(in the rows, 128 means zero)
Known rows, with every way that one mark hangs from another:
(K782 (K229 K484 K770 K956)): [134  99 123 125 121 145 148 126 171 189  94 131  92 122  66 145 113 130
 102 124 140 151 151  77 151 128 156 155 165 112 168  96 144 126 127  94
 124 177 115 151 143 121 145 152 142 165  98 139 177 150 152  96 128]
(K770 (K229 (K484 (K437 K95 K251)) K956)): [140 120 134 108  87 128 132 145 142 160  76 164  86 124  62 131 113 108
  68 118 158 121 139 126 156 129 128 157 125 108 162 120 121 112 132 108
 113 145 113 138 153 123 173 133 115 144 110 139 182 140 130 114  94]
(K100 (K910 (K268 K437))): [144  86 116 107  67 123 130 142 139 162 101 145  89 155 103 111 103 127
 117  89 140  81 143 136 183 125 138 159 115 131 143 144 131 113 139  68
 155 133 126 197 108  69 126 122 134 163 139 107 149 124  96 131 130]
(K268 (K437 K251)): [139 114 108 104  74 135 118 143 144 162 115 144  91 174  91 100  95 125
 113 127 123 113 153 156 173 100 119 154 135 131 170 100 125 104 148  99
 132 134 140 166 115  82 155 117 110 136 127 144 178 120 134 148 110]
(K770 K229): [132 116 134 112  77 130 124 117 143 160  90 131  96 131  78 116 124 123
 119 120 138 134 155 133 142 132 107 155 133 113 141 128 133  98 157  91
 134 153 127 173 151  90 149 136 142 147  90 112 150 127 133 119 108]
(K54 (K437 K95)): [134 101 112 102  91 122 165 150 105 162  79 151  78 129  66  97 130 134
 166 139 139 101 158 110 170 124  87 167 148 118 166 113  95 119 154  76
 139 153 130 159 123  64 150 127 107 124 111 117 171 110 120 121 115]
(K782 (K229 (K484 (K437 K843)) K770 K956)): [119  88 103 114 128 134 148 126 185 179  87 138  78 114  66 142  90 123
 102 127 162 138 141  93 162 130 163 152 160 116 172  99 137 142 128  97
 118 181 117 161 142 145 159 146 127 166  97 149 199 147 151 101 110]
(K390 (K910 K268 K685 K843)): [146 109 121 111  77 133 167 133 128 140 106 144  75 136 114  98 126 101
  80  94 164 100 127 136 200 149 136 166 136 132 158 142 138 105 160  88
 180 197 107 203 114  93  74 140 146 133 114 120 167  85 105 134 163]
(K390 (K910 K67)): [137 107 136  94  93 127 167 122 128 154 103 137  87 140  91 100 141 112
  99 104 145 126 154 139 178 135 107 148 128 121 146 132 113 112 152  86
 160 155 109 195 128  80 105 116 127 132 108 129 162 116 118 127 129]
(K910 K100 (K268 K437) K685): [141 108  95 115  64 138 132 151 123 161  97 158  77 185 104 113  82 119
  80  87 143  81 121 125 172 129 148 167 151 154 125 148 133  95 142  43
 178 201 122 204 118  74 155 146 157 133 119 165 196 102  71 124 142]
(K100 K910): [126  92 111 100  75 121 146 134 126 155 105 143  90 136  94 101 124 132
 128  99 136 119 151 126 164 125 122 153 113 130 146 127 119 121 154  85
 151 135 121 185 125 103 109  95 130 146 140 101 148 134 124 115 127]
(K268 (K437 K95 K251 K784 K843)): [114 115  83  86  90 140 162 139 129 170 115 157  78 155  87 112 105 143
 114 134 155 101 143 183 199 114 133 157 156 107 174 111 135 139 169 112
 109 151 137 177 116 138 154 111 100 142 130 142 206 113 140 166  88]
(K54 K437): [125  92 114 107  92 118 143 137 121 162  88 131  74 139  76  99 114 132
 152 138 133 102 156 104 171 115  95 161 145 128 162 111 102 114 151  80
 141 170 123 165 122  57 144 135 124 131 104 121 161 109 131 108 130]
(K770 (K229 K484 K956)): [143 119 149 112  83 131 125 125 148 166  90 138  92 128  62 137 126 117
  80 120 142 133 140  99 148 127 130 155 139 109 143 127 138 118 139 110
 117 160 104 153 158 106 153 146 138 153  96 125 157 142 137  98 115]
(K67 (K910 (K268 (K437 K95 K784)))): [154  93 126  91  61 133 167 154 143 175  96 151  87 140  85 112 124 116
 109 103 121  91 157 157 187 136 125 172 135 107 143 130 134 111 153  83
 141 140 123 189 124  71 142 127  97 150 125 124 153 120  88 121 110]
(K910 K100 K268): [134 101 111 111  62 147 135 141 126 174 101 146  84 153 100 119 119 137
 110  87 137  92 144 108 167 124 140 159 148 143 129 138 123 112 145  67
 178 187 118 190 127  81 139 140 144 147 136 136 172 100 101 107 141]
(K770 (K229 (K484 (K437 K251 K784)) K782 K956)): [105 113 130  97  91 128 135 135 143 169  90 167  98 123  69 149 118 109
  44 110 149 113 137 112 160 119 143 147 128 113 156 108 147 106 133 130
 100 180 107 149 148 129 161 160 134 154  80 131 185 139 161 105  99]
(K95 K437): [132 103 133 115  70 117 140 147 146 133 109 129  85 141  89  94 129 136
 146 127 121 121 166 102 180 115 108 137 146 133 160 101 130 114 148  83
 129 147 125 178 135  76 135 130 125 136 108 119 182 105 123 133 122]
(K782 K229): [136 112  97 114 103 142 154 109 155 170  87 135  97 118  81 114 106 130
 148 118 116 143 160 125 147 141 120 148 142 115 154 106 135 110 154  69
 145 169 132 172 134 116 142 128 135 163 101 132 153 120 146 123 117]
(K910 K67 K100 K268 K685): [151 106 106 119  85 139 151 133 108 170  95 177  57 171 118 121 103 126
  52  73 175  90 125 128 162 140 154 167 170 143 111 161 113  78 137  27
 186 235 105 209 124  85 133 133 170 131 112 193 190 104  61 110 147]
(K437 K95 K251 K843): [143 132  81 107  95 144 155 136 117 166 106 183  76 127 101 101 131 149
 126 121 167 116 144 172 181 116 123 166 154 112 183 101 111 134 176 118
 114 152 142 159 118 156 135  78  89 128 144 140 204 116 150 152  89]
(K227 (K910 K268)): [155  93 136  97  69 137 152 122 145 164  89 161  78 146  88 109 122 144
 126 100 147 103 143 136 193 123 129 160 111 113 146 136 117 130 142  80
 156 158 128 188  97  77 128 132 112 121 119 125 139 120 104 111 135]
(K67 (K910 K100 (K268 K437))): [151  90 110  92  51 133 135 167 146 168 106 144  92 151  88 107 105 108
 101  99 116  97 149 138 175 128 127 164 127 132 134 132 122 106 152  86
 166 144 116 208 132  66 152 119 105 141 128 137 169 127  89  98 122]
(K67 (K910 K100)): [133  97 103  85  59 133 150 157 132 161 114 141  90 129  81 100 127 112
 116 110 111 134 156 131 154 127 115 157 125 133 134 119 111 117 169 106
 163 145 112 197 150 105 135  95 105 127 129 129 166 137 113  83 122]
(K95 (K437 K251 K784)): [111 106 119 109  79 130 137 142 140 151 117 138  80 141 103 106 129 147
 113 121 134 116 162 130 201 104 123 139 148 126 173  86 129 106 152 109
 112 167 120 165 131 114 124 134 136 134 125 136 189  98 140 144 126]
(K229 (K484 (K437 K95 K251 K784)) K770 K782): [ 92 101 118  92  97 133 160 146 139 180 102 182  99 132  70 161 141 126
  73 113 164 114 163  94 169  98 157 157 167 116 184  76 134 119 126 119
 100 190 134 135 127 111 138 155 109 122  91 127 223 141 173 119  80]
(K770 (K229 K956)): [131 110 143 113  87 132 127 137 139 166  93 131  87 134  73 114 119 124
  91 123 139 133 142 116 145 137 114 152 129 114 138 131 142 113 147 105
 126 151 110 172 153 106 154 143 147 163  98 113 152 136 123 101 124]
(K227 K910): [140  99 128  86  75 133 157 126 140 152 102 151  80 139  75  98 125 142
 136 119 137 132 149 138 178 118 113 150 107 115 150 126 110 139 153  97
 149 144 127 187 109  99 128 112 105 111 115 118 144 135 124 110 127]
(K67 (K910 K100 (K268 (K437 K784)))): [132  86 105  88  54 137 147 159 145 174 106 136  87 148  87 114 108 116
  96  98 116  95 148 143 183 132 135 162 133 128 131 136 130 111 156  91
 164 155 111 209 133  82 149 130 115 148 130 139 168 124  86  99 126]
(K910 K67 K100 K268 K843): [153  88 103 104  75 145 152 143 121 158 128 141  55 156 114 118 109 124
  80 105 182 107 134 127 174 140 157 146 170 131 130 153 117  86 143  69
 199 216  96 211 128  97 113 132 146 148 117 156 197  99  75 111 148]

Rows:
[106 112 137  91  90 125 158 138 133 162  82 168  99 116  52 151 131 110
  64 115 148 110 139 102 152 132 135 149 133 106 146 120 152 118 135 114
 104 174 107 153 154 123 170 161 124 156  74 118 189 139 146 108  89] : (K770 (K229 (K484 (K437 K95 K784)) K782 K956))
[114 100 153 113  97 138 148 151 142 187 118 155 102 140  66 155 148 133
  65 120 144 127 147  42 152  97 163 152 176 127 160  85 160 138 117 131
 104 190 112 150 132  94 130 164 129 146  84 111 199 160 169  79 123] : (K229 K484 K770 K782 K956)
[136 101  81  91  61 134 162 165 121 139 130 145  69 131  96  90 112  97
  85 115 137 141 136 141 160 142 131 161 136 137 139 127 118 103 178 106
 183 182 104 210 149 133 112  92 121 116 116 141 185 130 102  91 140] : (K67 (K910 K100 K685 K843))
[134  90  89  82  59 135 158 166 135 147 133 129  78 122  87  95 119 105
 109 125 129 145 151 135 163 134 123 154 128 131 145 121 117 112 174 122
 178 155 104 207 151 123 116  91 102 131 124 119 178 131 114  87 131] : (K67 (K910 K100 K843))
[139 102 108 107 112 134 157 124 167 168  78 147  82 115  65 130  96 114
 107 119 130 129 141 105 158 136 143 145 135 115 161 105 134 125 128  84
 129 171 114 151 142 129 165 136 118 169 106 150 170 132 143 106 114] : (K782 (K229 (K484 K437) K956))
[115 107 139 109  85 132 139 130 147 178 117 156 113 139  70 159 152 130
  96 114 139 130 163  59 149  91 150 156 179 124 161  83 150 121 132 114
 114 196 131 152 130  74 123 157 128 130  72 111 196 149 177  98 104] : (K229 K484 K770 K782)
[101  98  96  83  81 131 152 122 149 164 118 123  74 157  80 114  95 141
 124 138 140 102 141 160 192 116 135 145 160 117 148 125 151 153 169 101
 120 169 127 200 124 115 149 133 122 158 105 131 188 112 137 147 104] : (K268 (K437 K784 K843))
[123 118 120 102  92 122 122 131 151 159  95 178  94 119  70 146 109 112
  55 117 160 114 131 117 159 114 141 147 131 118 161 105 143 116 139 140
  96 176 112 159 147 137 168 139 120 152  79 135 201 142 162 107  91] : (K770 (K229 (K484 (K437 K251 K843)) K782 K956))
[105 106  98 104  85 128 141 130 146 148 122 139  70 131 107 107 117 157
 117 127 152 109 152 144 215 105 135 136 160 122 179  93 130 126 168 122
 100 174 120 179 132 142 123 121 130 135 121 139 208  94 151 150 115] : (K95 (K437 K251 K784 K843))
[125  97 106  80  87 134 168 144 119 138 132 124  73 138  93 100 127 101
  87 116 161 139 141 133 182 143 122 140 131 133 151 144 110 109 162 104
 195 168  94 218 138 114  92 113 133 125 112 129 197 113 110 115 147] : (K390 (K910 K67 K100 K843))
[157  95  93 117  94 118 133 131 124 163 104 182  63 171 127 112  82 122
  61  79 188  70 122 174 195 126 157 166 137 129 145 152 118  87 141  58
 150 173 120 209 102 100 120 103 150 143 129 167 184 127  76 143 127] : (K100 (K910 K67 (K268 (K437 K251 K843)) K685))
[150 103  87 110  87 134 141 136 121 165 105 173  53 188 114 118  72 123
  59  91 182  72 113 149 181 133 163 163 175 143 116 167 124  92 144  35
 174 222 111 230 120  90 156 134 157 136 102 202 220 108  55 129 131] : (K910 K67 K100 (K268 (K437 K843)) K685)
[151  88 103  96  53 139 151 163 140 157 124 140  78 127 100 106 117 107
  99 107 137 116 145 133 176 140 137 162 135 129 142 132 122 104 164 107
 185 169 103 209 138 102 113 111 107 144 130 125 171 114  97  90 139] : (K67 (K910 K100 K268 K843))
[164 100  89 108  81 140 173 165 106 146 122 171  50 185 112 111  82 106
  56 103 194  90 116 150 178 155 157 162 177 132 131 165 123  76 141  42
 200 212 105 220 123  93 135 133 147 128 104 179 228 103  40 139 141] : (K910 K67 K100 (K268 (K437 K95)) K685 K843)
[150  91 113 101  75 137 132 148 131 174 106 149  72 185  99 123  90 126
  83  97 151  84 141 133 174 126 143 154 160 136 121 154 116  89 129  43
 179 178 113 212 121  52 160 141 140 147 114 172 194 113  64 121 129] : (K910 K67 K100 (K268 K437))
[ 91  87  90  92 101 121 159 117 124 173  98 131  60 125  78 111 107 150
 145 144 158  89 145 126 196 118 118 156 163 117 162 119 115 144 171 102
 126 198 111 180 124 107 133 140 132 143  98 126 177 101 144 119 123] : (K54 (K437 K784 K843))
[ 81  87 132  99 106 134 149 159 145 189 113 169  86 138  73 158 126 127
  33 115 164 112 143  73 175  96 174 147 161 125 176  77 149 134 111 140
  93 201 112 139 125 126 139 169 128 145  93 135 215 152 177  90 113] : (K229 (K484 (K437 K251 K784)) K770 K782 K956)
[136 103 113 123 109 143 140 109 174 185  91 130 104 121  70 147 116 129
 127 121 135 154 163  90 145 123 147 161 169 110 169  95 137 114 135  81
 131 180 132 151 142 106 139 147 139 151  90 136 175 144 156 110 111] : (K782 (K229 K484 K770))
[110 124  78  93 101 151 180 126 112 179 110 173  71 121  99 115 136 159
 112 119 176 108 145 179 197 118 139 163 165 101 175 106 129 145 181 124
 107 177 129 163 123 181 126  97 109 138 144 141 201 105 157 154  95] : (K437 K95 K251 K784 K843)
[125  90 116 125 127 146 149 135 163 190  98 123  83 128  78 125 106 137
 114 127 138 153 151  93 148 138 141 153 155 119 161  97 142 125 134  88
 131 166 122 170 137 119 143 149 149 170 103 127 167 144 140 100 138] : (K782 (K229 K770 K956))
[103  84 104 106 132 135 158 120 180 186  87 135  74 113  67 151  93 129
  93 128 164 132 141  96 172 132 170 149 163 109 167 101 144 149 131 100
 118 194 112 162 143 156 154 157 137 172  95 147 199 143 154 105 113] : (K782 (K229 (K484 (K437 K784 K843)) K770 K956))
[143  90  96 102  93 117 168 132 108 138 126 156  55 147 114  99 106 113
  78 104 182 124 130 149 170 143 145 152 135 129 143 148 118  91 153  72
 172 183 103 207 126 123  85  91 152 136 117 135 173 135  92 125 141] : (K100 (K910 K67 K685 K843))
[103  93 125  95 108 123 167 165 143 173 105 180  85 127  61 152 131 125
  71 126 177 107 138  65 167 110 164 153 171 123 169  91 149 160 122 132
  94 184 120 156 131 125 155 151  97 142  84 121 239 160 159  97  90] : (K229 (K484 (K437 K95 K843)) K770 K782 K956)
[110  91 108 111 128 143 147 130 176 193  89 140  81 119  72 148  95 126
  77 122 156 137 147 101 168 124 167 150 153 111 180  88 136 126 121 101
 117 183 116 142 140 145 152 155 139 165 107 157 188 143 157 105 118] : (K782 (K229 (K484 (K437 K251 K784)) K770 K956))
[155  97  92 115  84 141 160 141 107 151 121 165  42 166 127 113  95 114
  49  93 197  98 117 132 173 150 166 160 178 140 123 163 121  74 146  50
 205 246  94 219 127 108 109 131 168 132 104 180 204  97  64 116 161] : (K910 K67 K100 K268 K685 K843)
[158 104  92 106  60 136 131 168 134 167 105 168  84 161 105 102  91 103
  63  88 131  95 132 155 178 128 136 175 128 141 140 132 118  86 155  83
 166 168 118 202 125  87 144 112 122 123 133 170 183 125  81 107 132] : (K67 (K910 K100 (K268 (K437 K251)) K685))
[158 103 130 106  75 135 159 121 134 158  87 178  68 153  96 103 112 137
  99  90 158  99 129 140 191 128 134 170 117 119 139 141 119 119 145  65
 161 181 123 193  96  92 124 132 130 105 111 143 146 117  89 116 143] : (K227 (K910 K268 K685))
[116  80 148 106  97 125 137 160 160 174  96 137  73 143  67 138 115 121
  70 127 165 123 142  69 163 108 159 153 159 127 161 101 128 146 111 104
 119 170 110 144 139 101 149 156 118 143 110 135 192 151 138  88 118] : (K229 (K484 K437) K770 K956)
[156  93 117 120  90 119 151 125 115 165  94 178  66 154 123 112 111 124
  72  70 176  89 129 141 175 138 148 167 135 130 125 158 120  81 137  39
 165 188 110 204 112  85 104 112 162 146 126 148 155 124  72 123 138] : (K100 (K910 K67 K268 K685))
[126  94  95 119 128 137 137 130 182 185  90 146  77 117  76 143  87 124
  87 126 166 138 142 107 167 123 163 154 157 116 184  88 134 132 127 111
 113 182 121 150 138 157 155 139 126 161 106 160 204 148 160 107 109] : (K782 (K229 (K484 (K437 K251 K843)) K770 K956))
[115 104  82  98  87 124 130 129 148 150  99 164  63 133 103  99  91 129
 111 123 168 104 144 170 183 112 131 149 127 133 173 103 107 130 156 107
 122 167 137 172 118 143 148  97  97 138 129 153 196 110 146 140  94] : (K484 (K437 K251 K843))
[102  87 142 103  98 124 147 163 151 174 105 162  89 136  62 151 127 119
  59 119 156 116 144  52 156 101 162 147 159 133 164  84 149 142 109 127
 106 190 115 152 130  98 145 167 118 147  78 122 212 160 161  85 110] : (K229 (K484 K437) K770 K782 K956)
